(in the rows, 128 means zero)
Known rows, with every step that occurs
j/c/a: [130 132 115  53 120 144 132 134 124 120 135 149 127 136 115 167 123 116
 170 137 145 117 136 148 103 102 124 115 128 134 124 107 129 146 128 115
 124 127 139 110 120 121 110]
j/c: [131 135 109 132 117 141 131 135 128 120 126 152 127 138 117 168 123 115
 156 128 141 124 131 139 116 105 126 120 126 130 129 113 126 144 130 119
 128 129 125 109 116 117 106]
j/c/r: [118 132 112 134 120 144 141 136 127 120 129 139 140 126 114 174 122 121
 162 103 143 155 134 139 147 104 135 115 127 138 122  98 127 152 140 120
 125 122  96 107 114 127 106]
k/c: [117 135 110 125 143 132 137 137 130 137 136 146 115 126 148 150 118  85
 141 136 152 120 125 144 127 110 131 116 148 134 128 125 134 155 126 146
 131 129 128 110 112 126  94]
a/m/t/q: [136 125 115  81 158 138 141 136 185 123  77 155 129 131 122 103 123 126
 158 130 137 131 116 136 120  95 125 104 138 120 122 123 108 146 174 126
 176  81 111 112 124 136 124]
t/q/d: [125 128 109 130 147 135 130 143 134  63 128 152 126 133 132 128 121 113
 140 135 148 117 137 149 123 104 131 112 135 130 119 133 122 136 192 135
 202 135 128 109 132 124 115]
r/m/t/q/k/c: [113 127 107  77 159 125 131 142 104  70  84 154 110 130 143 114 121 107
 175 130 151 133 121 157 120  84 133  98 153 130 126  86 112 136 183 138
 187 108 109 113 120 141 107]
d/q/t: [118 125 101 113 164 129 133 142 130 108 112 151 137 145 133 124 117 104
 114 137 134 115 142 137 130 107 127 105 137 109 103 117 135 138 132 147
  99 157 112 109  74 139 120]
k/c/x: [  4 132 117 139 139 136 137 135 129 136 146 159 125 124 144 148 116  91
 151 128 149 118 128 152 139 106 127 112 148 131 128 117 134 158 136 148
 130 125 139 102 106 121  96]
m/a: [131 142  95  70 135 127 139 133 133 128 140 144 132 160 122 156 119 105
 163 145 143 127 161 134 100 116 127 112 150 101 124 116 127 161 131 169
 128 113 138 113 140 115 134]
a/m/x: [ 70 124  90 138 140 127 139 124 183 123 134 172  96 150 124 110 119 114
 159 131 128 130 184 129 136 115 125 121 130 150 123 126 127 135 117 137
 120 103 123 102 102 132 125]
k/c/r/m: [104 140 107 128 155 123 148 137 105 132 134 132 127 117 145 129 116  86
 160 110 147 157 124 146 159 105 138 110 148 145 121  82 131 150 132 149
 126 120  95 110 119 134  98]
l/c/r: [110 141 110 135 134 138 148 133 132 139 112 134 116 118 152 118 117  99
 102 105 133 202 130 154 153 115 138 113 141 133 118 107 113 157 137 145
 117 116  98 108 115 134 101]
c/a/m: [136 134 111  44 151 134 144 132 170 124 130 146 129 138 126 102 116 106
 154 144 133 121 132 141 110 107 124 115 134 133 121 121 132 140 111 129
 117  99 136 115 129 130 125]
m/j: [123 141  91 142 129 107 135 137 132 128 121 177 115 128 123 140 120 117
 116 126 138 128 209 146 128 131 124 123 143 122 124 123 120 137 132 152
 132  85 128 118 136 119 116]
q/k/c: [114 130 103 125 137 133 125 139 126  54 136 151 106 135 150 150 115  84
 144 136 154 123 125 152 118 104 135 116 149 138 129 131 143 148 125 147
 129 127 125 111 113 132  95]
c/l: [115 132 101 135 137 141 129 137 129 130 107 135 131 121 125 130 117 119
 126 130 139 112 146 141 117 113 127 113 141 125 120  90 125 140 172 159
 124 118 114 107 114 123 114]
e/t/q/k: [108 128 111 131 200 140 133 148 128  35 153 151 136 148 137 129 118 132
 139 135 150 129 135 152 128 116 140 122 157 127 129 149 128 119 187 136
 188 107 104 112 114 115 118]
r/m: [124 142 100 127 140 115 138 136 100 124 120 148 123 137 130  94 117 112
 139 133 135 127 128 144 129 108 131 115 138 133 123  89 124 125 120 143
 128 122 119 113 130 124 117]
r/m/j: [123 147  87 140 136  91 136 137 103 124 115 174 117 132 126 105 118 112
 131 127 134 134 203 152 131 123 125 119 143 128 122  90 120 123 128 153
 129  86 123 120 145 124 119]
k/c/j: [108 132 120 159 141 144 139 136 126 137 139 169 121 135 143 149 116  88
 129 121 150 101 128 133 130 108 126 112 148 137 127 116 135 157 116 140
 130 142 142 119 120 127  94]
d/q/k/c/r/m: [ 96 132  99 117 153 126 137 145 104  71 127 139 122 140 148 124 116  89
 157 114 144 154 139 149 148 101 136  99 147 145 120  94 133 142 139 153
  83 124  92 108  88 144 111]
e/t/q/k/c/a: [102 125 117  68 209 141 132 149 124  41 166 145 130 142 149 145 115 111
 157 143 161 123 138 160 119 111 137 117 165 136 128 142 137 131 187 136
 188 108 120 114 114 118 109]
k/c/a/m/x: [ 75 126 100  57 154 130 139 126 169 132 148 162  96 137 142 133 116  86
 179 142 144 119 173 143 123 107 123 114 142 156 123 119 136 154 116 137
 119 110 141 104 101 136 111]
j/c/r/m/t: [115 130 113  90 137 135 140 138 107 117  90 141 135 124 112 149 123 133
 181  98 138 167 128 143 144  90 131 102 136 136 121  62 115 144 142 117
 123 106  79 108 129 133 112]
r/m/x/c: [ 61 135  87 134 137 114 142 125 109 128 141 167  96 146 131 107 111 112
 132 129 144 168 205 149 154 100 128 115 124 148 119  81 107 129 129 128
 128 130 121 101 110 141 117]
x/c/a: [130 139 115  47 139 138 152 130 134 134 148 142 131 130 132 130 108 104
 109 140 151 158 152 159 128  95 127 112 127 127 118 111 115 153 127 117
 124 127 137 112 135 138 111]
r/m/t: [121 131 109  74 150 122 138 138 103 124  79 151 120 131 125  97 120 128
 154 128 135 134 127 144 123  94 129 103 147 123 122  76 115 127 127 139
 128 104 105 113 135 133 120]
r/m/j/c: [127 146  87 142 123  99 128 137 102 115 112 177 116 134 116 137 125 115
 149 123 137 134 201 151 123 119 122 121 134 129 125  78 118 127 131 134
 130  88 124 119 140 120 112]
t/e: [125 138 111 138 137 137 143 138 132 129 126 164 125 131 129 132 127 114
 143 138 148 122 136 147 136  59 131 119 147 116 127 127 127 140 142 138
 135 126 117 113 111 129 113]
l/c/j: [112 141 119 167 127 148 137 132 130 139 112 171 110 139 152 110 118 100
  84 115 132 149 127 144 128 114 129 113 141 127 122 119 114 152 118 140
 119 134 140 119 122 127 101]
q/k: [119 130 101 128 132 134 128 138 125  48 129 153 116 144 134 131 116 108
 136 132 142 123 132 147 117 107 136 117 139 131 127 128 137 134 124 144
 126 123 119 112 118 129 113]
d/q/k/c: [109 129 102 115 140 136 130 144 128  72 130 150 114 148 148 144 118  87
 140 136 145 121 138 146 121 108 131 104 147 133 126 127 138 146 136 152
  87 129 122 108  80 134 107]
e/t/q: [112 130 115 132 200 138 140 146 133 101 153 146 142 139 132 128 119 137
 134 135 149 125 133 144 137 120 136 122 155 123 127 142 124 124 188 135
 190 107 110 111 117 108 119]
k/c/r/m/a: [110 144  98  89 154 117 148 136 107 133 143 129 130 136 142 149 117  79
 183 120 152 164 151 144 140 107 134 104 159 127 120  77 131 167 138 168
 125 113 101 111 137 132 114]
l/m/t: [118 128 116  80 143 133 143 133 109 133  80 149 105 119 118 120 119 126
 156 120 135 159 122 145 119  97 123 106 145 114 122 100 118 147 138 135
 112 131 121 111 128 126 110]
t/q/k: [124 131 107 133 134 138 132 141 129  57 125 153 119 140 132 131 120 114
 144 133 148 123 130 152 119 103 136 113 135 131 127 134 114 137 190 139
 200 126 129 111 106 133 116]
e/t: [109 130 112 127 198 135 138 144 129 102 155 146 141 143 132 129 114 132
 123 135 143 125 138 140 135 125 134 126 157 127 127 136 139 122 127 141
 126 105 102 112 125 106 115]
d/q: [120 134 106 117 140 134 140 139 131 140 122 148 132 146 129 125 120 119
 128 132 135 119 141 134 130 111 125 106 139 126 122 122 123 139 133 149
  87 128 122 107  86 125 123]
c/h: [105 131 116 144 137 137 139 136 126 129 135 144 126 131 125 127 117 118
 138 111 137 105 138 137 126 108 128 114 140 131 121 135 125 141 122 149
 125 123  70 134 112 124 114]
r/m/h: [117 135  95 137 141 107 134 136 103 123 120 145 123 150 125 104 119 112
 154 123 136 135 126 148 129 111 122  98 138 117 121 119 114 144 128 140
 123 122  87 133 115 121 121]
c/l/m/x: [ 53 129  89 146 137 135 132 125 109 135 111 151  87 122 119 130 118 124
 154 120 133 144 191 141 129 114 122 114 137 139 115  79 119 141 182 160
 109 145 133  96  95 126 114]
l/c/r/m/j: [107 151  95 147 137 107 145 133 111 137 102 153 105 116 149 100 119  99
 104 100 131 210 189 162 156 124 136 115 144 134 116  81 106 145 142 155
 120  84  98 116 137 136 105]

Rows
[114 136 103 141 123 146 124 132 109 125 100 138 118 119 110 163 122 116
 158 120 140 141 141 147 109 106 121 115 126 128 121  78 122 148 176 134
 111 142 125 107 112 115 100]
j/c/l/m
[123 147  95 148 116 113 133 133 109 125 113 176 100 123 109 160 125 111
 152 116 137 161 201 153 120 122 120 123 132 122 125 108 118 149 144 131
 113 116 140 117 135 113 105]
l/m/j/c
[ 52 130  95 135 149 119 146 131 107 133 145 149 101 124 143 135 115  96
 174 108 147 163 180 144 170 106 135 110 148 160 120  79 126 148 135 150
 126 125  98 100  98 140 105]
k/c/r/m/x
[ 67 127  99 165 139 139 144 120 187 126 146 189 107 156 127 112 111 108
 125 119 138 149 197 130 150 102 123 116 118 150 117 116 117 151 112 115
 118 116 131 109 111 145 118]
a/m/x/c/j
[138 134 112  57 131 142 134 131 165 115 127 150 132 140 115 145 121 109
 175 137 138 120 131 141 100 103 122 116 122 137 123 115 130 147 118 108
 115 107 136 113 123 124 115]
j/c/a/m
[125 130 105 130 164 133 132 140 131  92 112 166 134 127 133 132 124 101
 120 141 147 116 136 149 139  58 132 117 143 100 107 119 142 138 139 136
 147 156 104 114  94 143 108]
q/t/e
[112 131 116 144 122 146 129 134 126 120 132 147 130 137 113 168 123 119
 165 108 141 108 136 138 118 103 124 115 128 135 127 124 125 145 127 126
 125 127  75 130 110 120 106]
j/c/h
[116 130 101 117 134 136 130 143 128  67 123 151 122 156 135 126 118 113
 134 134 138 122 142 142 122 109 131 106 140 129 123 129 129 133 134 149
  86 127 117 108  86 132 122]
d/q/k
[111 145 102 136 143 141 143 127 117 140 113 131 123 114 128 126 109 100
  97 125 145 181 154 156 133  98 126 112 125 123 115  84 113 158 177 136
 110 142 126 107 127 134 100]
x/c/l/m
[114 145  97 150 120 115 142 134 106 126 116 164 111 113 107 166 124 114
 159  95 138 190 204 151 143 120 126 119 131 130 119  93 121 152 152 132
 111 110 117 115 135 122 104]
l/m/j/c/r
[117 132 115  49 145 135 140 137 125 136 145 142 117 126 145 147 116  83
 156 144 150 111 132 151 114 107 126 112 151 137 125 116 134 156 124 140
 127 127 140 112 118 127 100]
k/c/a
[111 123 114 130 208 137 130 150 132  43 155 150 140 142 135 129 116 133
 133 137 151 121 143 151 133 115 136 122 153 129 124 147 136 120 187 135
 192 113 108 110 134 108 117]
e/t/q/d
[126 135 113  52 156 134 141 133 166 131 139 143 119 129 144 126 116  76
 161 145 145 116 125 146 113 106 126 113 146 141 124 122 142 157 114 134
 119 106 136 114 122 131 105]
k/c/a/m
[ 44 137  97 160 127 118 130 131 181 114 121 190 129 137 111 144 124 112
 157 118 133 134 199 146 126 121 117 122 126 128 126 116 125 146 132 128
 118  62 131 112 130 122 114]
a/m/j/c/x
[133 117 113  81 163 138 132 140 186  67  79 156 125 133 125 104 121 121
 156 131 139 129 123 139 115  92 126 104 138 124 119 125 119 144 174 125
 177  86 109 112 143 135 122]
a/m/t/q/d
[ 88 124  99  63 130 140 131 124 167 115 138 167 109 148 111 151 123 117
 193 134 137 123 178 139 111 106 120 118 121 151 122 113 129 143 120 110
 118 109 136 104 103 129 122]
j/c/a/m/x
[116 131 107 131 143 138 131 143 128  63 133 153 110 132 149 147 120  90
 154 136 158 123 125 154 123 101 136 112 145 135 129 134 120 148 192 140
 201 128 131 111 103 135 101]
t/q/k/c
[136 137  99  57 143 112 142 133 172 124 126 169 118 132 121 110 119 107
 145 138 130 126 197 148 113 123 121 118 139 129 120 120 127 143 119 136
 117  67 140 121 145 128 127]
c/a/m/j
[131 134 106  57 149 131 147 126 177 129 140 141 134 146 129 115 110  93
 127 135 147 165 144 156 127  97 118  99 120 117 116 140 109 175 123 107
 113 105 106 130 129 139 119]
x/c/a/m/h
[110 135 115 141 137 140 147 131 135 135 144 142 134 132 131 131 109 106
 104 113 150 149 157 151 143  95 128 113 124 127 118 130 114 155 129 129
 123 126  71 131 128 139 106]
x/c/h
[ 61 136  95 138 131 128 147 119 116 137 143 164  83 133 124 131 112 109
 136 121 142 192 201 151 151 101 125 118 123 140 118 107 110 150 141 125
 112 157 136  99 102 135 110]
l/m/x/c
[ 57 129  92 136 129 131 144 122 140 134 152 169  94 143 129 142 111 116
 122 128 147 163 212 147 155 103 127 118 124 147 121 116 109 147 135 125
 130 133 126  98 100 140 114]
m/x/c
[131 139  98  76 116 116 130 136 128 119 128 177 118 129 111 175 125 119
 154 130 139 123 218 153 106 121 119 120 134 126 125 110 121 143 136 127
 128  86 144 119 136 121 113]
m/j/c/a
[107 137 102 139 141 138 133 133 107 135 100 132 117 113 121 120 117 112
 135 124 138 141 141 148 117 112 125 113 140 124 117  81 122 146 176 158
 109 139 126 107 115 120 109]
c/l/m
[108 142  89 151 138 117 131 133 110 134  95 155 106 108 117 131 119 116
 125 119 134 148 203 151 117 126 121 117 141 119 116  81 118 142 184 167
 111 107 131 113 132 119 112]
c/l/m/j
[100 134 101 128 147 126 136 139 103  52 133 138 116 129 150 131 114  83
 163 112 149 158 131 156 148 102 142 109 149 147 123  93 140 143 133 150
 123 120  90 110 120 142 100]
q/k/c/r/m
[ 46 134  93 145 145 118 142 124 108 130 147 164  97 143 129 106 111 115
 142 112 143 155 212 149 156  97 126 112 127 152 117  93 104 132 129 134
 125 128  81 118 109 144 118]
r/m/x/c/h
[ 58 128  99  65 139 133 147 121 136 133 161 167  97 141 130 141 111 118
 136 135 148 161 220 151 144  99 124 114 126 148 118 109 112 147 133 122
 125 133 142  99 106 142 120]
m/x/c/a
[122 125 120  77 149 143 141 140 134 126  81 164 122 123 122 135 128 134
 156 131 148 128 129 145 129  49 125 105 155 106 126 113 120 145 149 133
 136 104 102 113 121 136 113]
m/t/e
[126 142  99  85 123 115 136 132 105 126 121 172 100 122 108 159 124 113
 161 123 138 155 200 159 109 119 117 120 133 126 122 101 120 148 143 126
 112 115 152 118 139 118 109]
l/m/j/c/a
[ 58 127  95 149 146 133 143 120 186 127 146 165 104 147 125 113 112 108
 137 114 138 153 199 138 149 100 124 117 119 150 117 133 116 150 119 125
 116 104  78 117 104 144 120]
a/m/x/c/h
[117 147 106 127 144 128 159 133 113 132 136 132 142 124 133 111 107 102
 112 107 148 206 154 153 173  93 138 109 125 137 114  74 113 152 135 122
 123 120  86 109 136 147 108]
x/c/r/m
[133 122 111  77 155 135 140 134 183 122  79 153 126 134 122 104 120 121
 148 129 131 134 117 132 119  99 126 108 140 120 122 117 123 145 120 130
 118  80 106 113 132 133 121]
a/m/t
[ 81 133  99  66 141 134 137 122 172 135 121 163  84 139 150  97 118  96
 131 137 127 167 171 152 119 114 125 116 134 148 118 122 113 148 119 136
 112 103 142 105 106 137 116]
l/c/a/m/x
[124 123 122  17 167 141 141 136 171 129 104 157 117 121 141 131 124  90
 180 144 150 122 124 152 116  55 121 105 156 125 124 117 136 161 133 129
 125  91 120 116 124 144 106]
k/c/a/m/t/e
[106 141 101 159 120 116 133 132 107 126 118 171 102 122 106 160 123 116
 158 100 137 149 204 151 119 116 118 121 131 126 123 116 120 146 144 135
 110 114 101 134 131 117 104]
l/m/j/c/h
[ 18 131 117 145 116 144 132 132 128 120 135 166 135 139 114 169 121 124
 166 120 141 123 136 149 127 103 124 115 127 128 129 109 127 148 138 121
 126 126 135 100 106 115 107]
j/c/x
[107 132 113 130 147 135 148 138 127 137 139 133 127 115 143 156 116  88
 146 111 149 154 127 143 156 108 137 111 149 142 122 109 137 162 137 147
 126 122  99 107 110 132  96]
k/c/r
[112 134 101 140 128 125 137 135 106 116 123 136 137 141 112 154 123 118
 177  94 139 167 130 146 148 104 128 100 128 126 120  92 115 159 140 119
 119 120  66 125 110 125 113]
j/c/r/m/h
[129 145 100  70 144 117 139 129 172 134 107 165 100 128 148  97 119  87
 107 135 127 172 185 162 110 124 123 118 139 128 118 124 115 150 123 142
 113  69 141 120 139 132 112]
l/c/a/m/j
[104 139 116 150 135 140 135 131 130 140 115 141 107 128 152 112 118  99
 101 111 132 151 132 152 124 112 131 115 140 131 120 136 114 149 125 151
 120 121  79 132 113 128 102]
l/c/h
[111 127 109  98 134 151 123 132 110 123  67 139 115 114 106 163 124 128
 169 115 138 144 137 146 105  96 119 104 133 118 120  67 117 148 182 130
 110 128 115 107 121 120 103]
j/c/l/m/t
[ 40 134 100 151 136 131 147 119 113 137 147 161  81 131 122 129 112 112
 143 105 143 180 207 152 151  97 124 114 124 145 117 117 110 151 140 131
 109 155  99 116 102 139 110]
l/m/x/c/h
[106 130 113 100 153 147 134 136 111 133  61 146 112 105 117 126 125 128
 156 123 137 145 138 151 118  61 121 102 151 107 117  74 118 150 197 152
 114 125 108 109 118 131 111]
c/l/m/t/e
[103 125 106  95 150 147 128 138 109  74  63 138 106 113 122 124 121 128
 157 118 142 149 137 156 106  93 127  98 146 117 117  78 107 145 230 152
 160 124 116 108 117 135 114]
c/l/m/t/q/k
[106 136 105 133 149 128 139 142 107  59 130 141 121 127 147 127 118  91
 168 114 157 155 129 157 147  96 144 106 147 147 123 100 119 147 198 142
 197 123 102 110 108 143 105]
t/q/k/c/r/m
[136 140 111  50 148 138 152 127 174 130 141 144 136 135 132 108 107  92
 113 143 146 163 147 152 126  94 126 113 120 131 117 119 119 157 117 109
 115 106 132 115 136 143 116]
x/c/a/m
[125 130 112  78 156 123 140 140 107 123  77 153 122 128 125  96 123 133
 161 127 141 131 125 147 126  90 129 100 145 121 123  79  99 131 182 135
 186 106 111 113 127 135 122]
r/m/t/q
[  9 139 117 147 131 138 138 130 133 138 120 159 113 129 152 112 117 100
 103 121 132 167 129 161 135 112 128 113 141 124 124 120 113 151 137 147
 119 118 140 102 110 123 103]
l/c/x
[105 129 117  89 167 129 147 142 109 132  98 136 126 108 142 129 120 103
 175 106 152 163 123 151 157  90 136  96 154 136 120  75 111 155 186 142
 178 107  88 109 121 142 104]
k/c/r/m/t/q
[  9 125 118 141 205 141 131 147 129  41 168 159 137 143 148 145 115 114
 156 130 158 126 136 163 139 111 138 117 163 131 131 146 135 132 196 141
 188 106 116 105 105 113 105]
e/t/q/k/c/x
[129 139  93 146 112 115 128 135 132 120 119 179 115 131 113 177 125 120
 141 122 141 128 212 147 121 124 121 124 132 124 127 117 122 142 138 131
 132  86 130 117 131 118 108]
m/j/c
[ 85 124 117 142 210 144 129 149 127  43 163 144 131 140 148 144 117 113
 153 121 160 113 134 156 131 112 137 117 164 135 129 160 135 130 187 145
 188 108  68 128 106 118 105]
e/t/q/k/c/h
[ 63 128  92 140 144 132 153 120 189 128 145 159 112 139 126 117 111 107
 136 109 138 193 199 137 173 103 132 115 118 154 115 112 114 155 129 119
 116 100  97  99 107 149 120]
a/m/x/c/r
